Every row comes from one small tree of marks. Brackets hold a mark, then the marks that hang from it, in alphabetical order. Every link used is in the known rows. Which tree was each row made from?
In the rows, 128 means zero.
Known rows
{mezu {zado {ferev {kuvof luku sigezen}} ladat}}: [ 76 111 107 143 145 139 131 105  79 144 140  95 116 143 115 180 155 104
 116  80 121 127 191  94 113 141 122  89 176 147 109 109  73  94  88 139
 107]
{difof {kuvof {luku {zado mezu}} {sigezen tarig}}}: [104 135  84 140 136 161  95 127 135 120 155 100 152 149 121 197 190 132
 113 113 128  83 174  82  94 116 131  95 155 154  65 124  61 100  98 115
 108]
{mezu {ladat sigezen {zado luku}}}: [149 138 158 149 142 121 117 111 100 139 131 112 128 141  92 151 206 123
 125  81 131  96 200  53 132 130 119  92 155 151  82  82  84 122 107  36
 100]
{zado ferev {luku kuvof} mezu}: [118 121 107  98 159 152 122  84 149  92 114 146 110 119  70 174 132 111
 110  98 115 107 210  95 156 114 148  73 152 108 108  91  77 111 118 128
 114]
{ladat {sigezen kuvof tarig}}: [115 152 122  86 128 138 100  91 108 128 119  82 149 146 105 161 184 104
 125 120 125 102 169  91 104  96 110  71 157 151  88 107  56  90 129  47
 133]
{sigezen ferev tarig}: [124 139 120 114 133 108  85  80 106 138 119  80 141 133  95 164 141 135
 109 108 126  97 153 117 115  92 131  74 149 144 123 129  51  87 141  91
 130]
{kuvof difof ferev}: [112 137 122 143 101 119 129  78  99 149 138 119 124 180  92 178 126  92
 104 102 126 101 109 106 133 115 104  69 153 162  94 113  82 106 129 130
 107]
{ladat mezu sigezen {zado {luku {kuvof difof}}}}: [104 140 158 111 141 127 119 123 114 121 139  94 128 157  90 176 195 112
 117  70 125 105 189  54 134  85 133 104 153 127  47  61  87 112 109  68
  97]
{tarig {sigezen ferev kuvof ladat luku}}: [102 151 144  77 133 140  66 134 104 155 112  89 146 152 124 159 175 112
 115 103 131 101 198  83 133 119 141  99 174 149 120 133  72  77 129  95
 144]
{ladat {zado ferev luku}}: [114 120 137 145 151 122 113  88 104 130 110 113 123 116  69 143 145 129
 124  77 137 103 182  75 148 118 143  82 154 126 113  97  99 113 136  95
 117]
{sigezen {ferev zado} ladat}: [142 140 127 122 145 102  83 100  95 145 110  78 142 161  87 155 156 147
 122  94 144 104 158  98 132 119 136  85 142 156 131 133  77 116 100 101
 121]
{tarig {sigezen kuvof ladat luku}}: [ 90 143 144  97 128 148  92 120 103 153 109 102 141 155 121 165 185 101
 122 113 125 101 193  81 122 138 129  87 170 157 104 116  75  88 117  90
 136]
{zado ferev {luku {sigezen kuvof}}}: [109 124 109  87 137 169 127  92 126 100 106 120 117 144  96 146 139  93
 125  77 135 129 211  98 152 112 136  68 166 123 110 103  74  98 145  80
 138]
{vevu sigezen}: [130 112 131 133 135 116 148  86 104 126  93 111 125 171  94 155 147 105
 140  93 114  98 155 102 134 121 123  58 145 164 108 105  55  93 120  98
 114]
{mezu ladat {zado {luku {kuvof sigezen}}}}: [ 95 111 124 148 131 113 138 112 120 123 127 126 116 140 138 183 186 118
 108  81 112 109 220  79 130 108 119  65 165 156  81  88  57 122  83  52
  89]
{ladat zado}: [114 126 139 151 141 105 113  89  99 151 120 105 129 144  81 160 161 120
 133 104 128 105 151  88 115 115 129  77 137 156  93 107  80 110 115  83
 107]
{tarig {sigezen {ladat mezu}}}: [122 129 167 138 119 111 108  98  83 121 110 110 109 174  90 154 164 118
 129  82 115  79 164  95 114 138 136 109 146 127 107  86  65  95  96  74
 128]
{ladat mezu {zado {luku {sigezen kuvof}}}}: [113 125 149 105 136 154 109 123 122 111 127  87 115 152  80 156 176 119
 130  74 140 127 221  79 129  85 142  94 159 117  72  88  81  92 129  50
 121]
{zado ferev {mezu ladat}}: [140 134 119 134 143 158 125  83 121 104 122 141 107 150  83 165 135 115
 110  98 114  86 188  92 123 172 116  87 145 134 116 107  80 106 105 102
 111]
{kuvof {luku zado} {sigezen ferev tarig}}: [ 88 129 106 156 135 127  87 115 103 146 133  68 164 146 138 184 166 133
 127  85 137  88 157 102 113  94 124  80 168 160 107 135  55 105 126 102
 131]
{kuvof ferev}: [132 120 132 142 112 110 124  73 101 144 128 124 117 160  81 161 129 101
 120 110 118  94 126 116 135 100 111  66 145 151 115 113  78 105 128 114
 122]
{vevu {sigezen {ferev kuvof {zado mezu}} tarig}}: [170 148  98  78 176 132  82 119 110 109 117  51 136 154  74 178 147 153
 113  92 135 112 197 102 130 113 134  84 153 144 110 133  34  83 106 146
 110]
{sigezen {ladat mezu zado} {luku kuvof}}: [ 89 132 168 113 161 134  92 135 113 144 129  79 128 136 105 173 193 143
 117 113 113  85 202  64 125 100 130 109 153 129  94 102 101 104 110  74
 121]
{difof {kuvof ferev}}: [143 123 122 112 105 115 117  86 113 138 149 133 117 164  83 158 147 105
 104 126 118  91 128 102 123  89 121  76 128 150  94 117  83  87 126 114
 119]
{tarig {sigezen {kuvof difof ferev luku} ladat}}: [ 89 159 123 130  88 149  96 118  87 162 152 109 135 191 125 184 150  87
 111 120 140  86 137  75 129 131 125  82 185 168  76 117  81 106 125 134
 133]
{kuvof {ferev {sigezen ladat} zado} luku}: [143 141 132 164 116 135  99  99  74 170 133  87 135 178  97 160 153 128
 128  91 131  86 150  93 135 125 126  73 177 171  96 111  76 151 108 149
 128]
{sigezen {kuvof difof ferev} ladat luku}: [ 89 157 125 102 111 164  95 122 115 166 139  90 145 172 119 178 161 102
  91 131 134  99 151  80 141 121 102  81 184 163 103 139 106  95 138 119
 122]
{luku {kuvof difof {ferev {sigezen tarig}}}}: [106 156 104 116 118 125 109  79  96 142 144 103 118 173 125 190 130  95
  90 103  95  84 148 101 129  88 113  62 169 160  76  97  47 119 143 129
 123]
{tarig {sigezen ferev ladat {luku zado}}}: [ 93 138 139 129 154 123  76 141  97 159 123  85 148 153 134 159 172 122
 122  69 119  82 186  83 143 129 138 111 157 163 135 134  79 102 107 105
 139]
{tarig {sigezen kuvof {ladat mezu zado} luku}}: [ 87 146 181 108 136 144  74 148  92 147 124  74 133 153 106 159 198 127
 126  94 128  87 207  56 114 123 137 121 168 132  86 102  96  82 113  71
 133]
{difof kuvof}: [133 120 116 106 119 121 125  86 122 136 131 128 127 157  84 161 166 109
 114 125 121 106 146  99 106 109 131  74 120 155  84 109  70  84 113  97
 108]
{ladat mezu sigezen}: [135 124 166 120 119 124 129  93  98 116 112  99 125 166  75 150 180 104
 139  78 116  96 158 100 111 109 114  98 140 131  88  79  67  95 104  58
 119]
{kuvof difof {ferev zado} luku sigezen}: [ 99 137 121 174  94 129 125 100  76 153 136  97 150 198 113 197 151 104
 125  81 156 104 112  97 124 121 101  68 178 179  66 110  80 129 109 163
 102]
{luku {sigezen ferev tarig}}: [122 143 116 105 138 122  90  92 105 120 120  81 127 151 114 157 143 126
 117  84 123 109 176 120 124  93 134  83 157 143 116 127  38  90 145  75
 141]
{ladat {zado {luku kuvof}}}: [109 118 131 125 158 108 117  96 126 139 125 119 123 122  84 175 168 120
 122 109 125 114 191  78 139  81 144  66 142 140  85  90  80 117 119  86
 105]
{ferev {sigezen ladat} zado}: [147 141 128 141 141 119 106  86  81 149  99  91 131 175  91 152 167 128
 130  80 122 104 169  94 124 144 131  76 153 169 105 101  62 137  92 102
 115]
{kuvof {ferev zado}}: [135 125 131 147 123 104 119  76  88 143 127 103 128 168  77 166 133 115
 127  94 134  99 126 112 132 103 109  62 140 164 108 112  85 120 107 135
 117]

Write each row's tree
[100 132 114 141 168 183 118 121 132 122 136 115 132 139 113 173 153 119
 109  81 109  78 209  79 133 173 106  96 152 154 122 124 103 112  96 120
 115] => {sigezen {luku {zado ferev {mezu ladat}}}}
[102 133 143 178 131 121  99 121  86 158 114  97 142 156 115 171 194 135
 138 108 148  93 162  66 116 134 130  95 176 154  88 114  80 127 112  74
 112] => {kuvof luku {sigezen {ladat zado}}}
[115 145 123  88 139 125  68 125 102 135 122  61 167 146 123 172 195 154
 101  88 143 101 177  93 108  90 128  93 160 155  92 134  65  77 126 121
 118] => {difof {kuvof {sigezen {ferev zado} luku tarig}}}
[120 135 111  89 158 125  95  90 101 147 136  81 133 167  85 178 149 111
 118 101 132 127 173 102 113 102 136  73 139 160 125 123  87  80 103 130
 121] => {sigezen {ferev {zado ladat}} kuvof}
[123 135 126  82 164 142  93 142 111 158 138  66 158 143 110 166 191 106
 122  81 127 124 191  90 136 103 106 103 146 160 114 132  71  89 105 100
 123] => {ladat {sigezen {ferev kuvof} {luku zado}}}
[ 88 118  98 118 162 130 139 105 126 115 132 119 118 170 138 179 150  86
 141  86 103 113 186 103 133  95 121  67 124 166  96 107  59 122  97  78
 129] => {luku kuvof sigezen zado}
[105 138 165 128 149 128 105 122  95 161 115  88 153 137 100 154 205 115
 138  87 126 102 178  71 125 116 115  98 161 161  84 101  91 109 120  74
 115] => {ladat {sigezen luku} zado}
[ 76 164 117 107 134 140  86 112 111 153 145  81 139 149 141 193 159 124
  77 137 114  76 158  84 140  99 104  81 182 156 104 129  86 109 141 122
 128] => {sigezen ladat {luku {kuvof difof ferev}} tarig}
[ 81 164 130  92 128 141 101 114 105 143 146  85 147 154 139 188 173  97
  93 111 109  85 156  85 139  81  91  81 179 161  76 106  77 106 141 114
 127] => {ladat {sigezen {luku {kuvof difof ferev}} tarig}}
[ 95 149 108 116 124 158  83 100 115 154 133  71 154 134 115 176 177 133
 113 158 141  93 170  88 100 115 128  65 175 155  96 132  68 102 131  83
 136] => {sigezen {kuvof luku} ladat tarig}
[ 96 146 133 125 144 138  85  99 108 153 111  73 149 125 115 164 183 144
 102 129 123  87 175  96 117 129 117  84 172 152 124 129  75 100 130  84
 128] => {sigezen ladat luku tarig}
[105 127 114 128 140 117 108 117  87 125 105  93 117 145 116 153 161 128
 114  82 129 115 189  85 130 145 116  99 167 134 126 124  64 107  91  73
 112] => {mezu {zado {ferev {kuvof {sigezen ladat}}}}}
[ 89 118 157 129 131 104 107 127 110 119 125 101 107 138 108 162 177 132
 114  68 106  89 218  78 137  98 158 101 161 125  89  74  64 113  76  69
 116] => {tarig {sigezen {ladat {mezu {zado {luku kuvof}}}}}}
[119 128 110 125 165 148 125  69 112 111 122 137 100 149  67 169 125 103
 111  95 101 100 178 102 128 158 136  95 148 124 137 101  92  90 105 139
 116] => {zado ferev ladat mezu}
[138 145 111 143 124 140 113  95 120 126 139 112 131 166  57 189 136 121
  97  78 146 112 153  95 154 123 127  79 167 150  82 103  91 126 103 174
  86] => {kuvof difof {ferev {zado luku mezu}}}
[132 148 118 103 132 132  93 109 102 123 117  77 128 167 117 154 146 128
 110 131 118  66 164  81 144  93 114  67 176 149 128 136  68  90 147  75
 147] => {vevu {sigezen {kuvof ferev} ladat tarig}}
[120 134 124 159 107 114 126  92  88 132 118 108 137 185  93 185 152 108
 111  58 154 114 135  94 149 111 110  71 175 155  84  96  83 123 114 140
  91] => {kuvof difof {ferev {zado luku}} sigezen}
[135 136 127 131 138 137 112  79  86 134  91 116 115 159  97 135 140 116
 120  79 107  88 174  91 139 153 134  86 163 137 132 103  69 123 126  89
 135] => {zado {ferev {sigezen ladat}}}
[ 98 133 121 161  91 140 128  88  99 166 153 111 137 175 100 188 134  94
 112 113 138  98 109 103 127 116 110  63 169 172  76 116  84 115 131 158
 111] => {kuvof difof ferev luku}
[129 126 112  94 116 150 103 118 121 136 152 107 133 167 113 161 164 114
 119 101 136 117 174 105 119  93 151  88 147 155  77 127  55  87 131 111
 131] => {difof {kuvof {luku {sigezen ferev}}}}
[119 147 108 100 126 145 100  76 107 143 113  86 136 149 105 165 158 107
 115 112 110 106 180 106 101 104 125  56 164 155  86 105  41  96 140  82
 129] => {ferev {sigezen kuvof tarig}}
[117 124 113  93 127 157 128  96 132 117 113 114 124 153  95 162 162  93
 127  94 136 140 205 103 138 101 135  62 161 141  90 101  60  96 132  70
 124] => {zado {luku {sigezen kuvof}}}
[120 138 127  91 130 111  84 104  90 138 118  91 143 172  97 166 148 104
 136  78 143 115 170 100 118 104 142  75 142 161  96 114  58  89 107 120
 133] => {tarig {sigezen {ferev zado} kuvof}}
[ 87 107 146 143 123 123 127  98 100 116 120  90 116 137  84 141 134 129
 122  60 112  93 172 102 119 115 128  93 147 129 110  97  85  98  99  92
 118] => {ladat {mezu {zado ferev}}}
[ 95 125 107 102 166 185 121 147 149 126 116  88 152 159 111 178 168 105
 132  96 113  98 211  80 141 127 122  76 161 169  99 130  81  86 106 125
 115] => {vevu {sigezen kuvof {luku {zado mezu}}}}
[121 127 122 133 110 138 110 115 108 142 126 119 140 169 119 171 200 125
 119 128 139  94 156  79 105 129 132  90 158 152  79 117  71 101 107  87
 113] => {difof {kuvof luku {sigezen ladat}}}
[140 118 158 131 136 126 131 108  99 110  94  88 114 181  89 146 163 134
 132  87 112  76 169  87 133 127 129  92 150 135 118 100  69  91 108  69
 122] => {vevu {sigezen {ladat mezu}}}
[151 134 132 119 157 104  99 117  90 131  91  69 140 179  98 146 154 147
 133  76 137  92 168  86 150 121 140  81 150 164 135 130  65 106 107 102
 125] => {vevu {sigezen {ferev zado} ladat}}
[ 85 153 116  80 131 156  88 123 114 165 129  58 173 166 107 186 164 113
 106  93 155 132 167  93 122 111 120  70 164 178  85 137  88  88 123 149
 110] => {sigezen {ferev zado} {kuvof difof} luku}
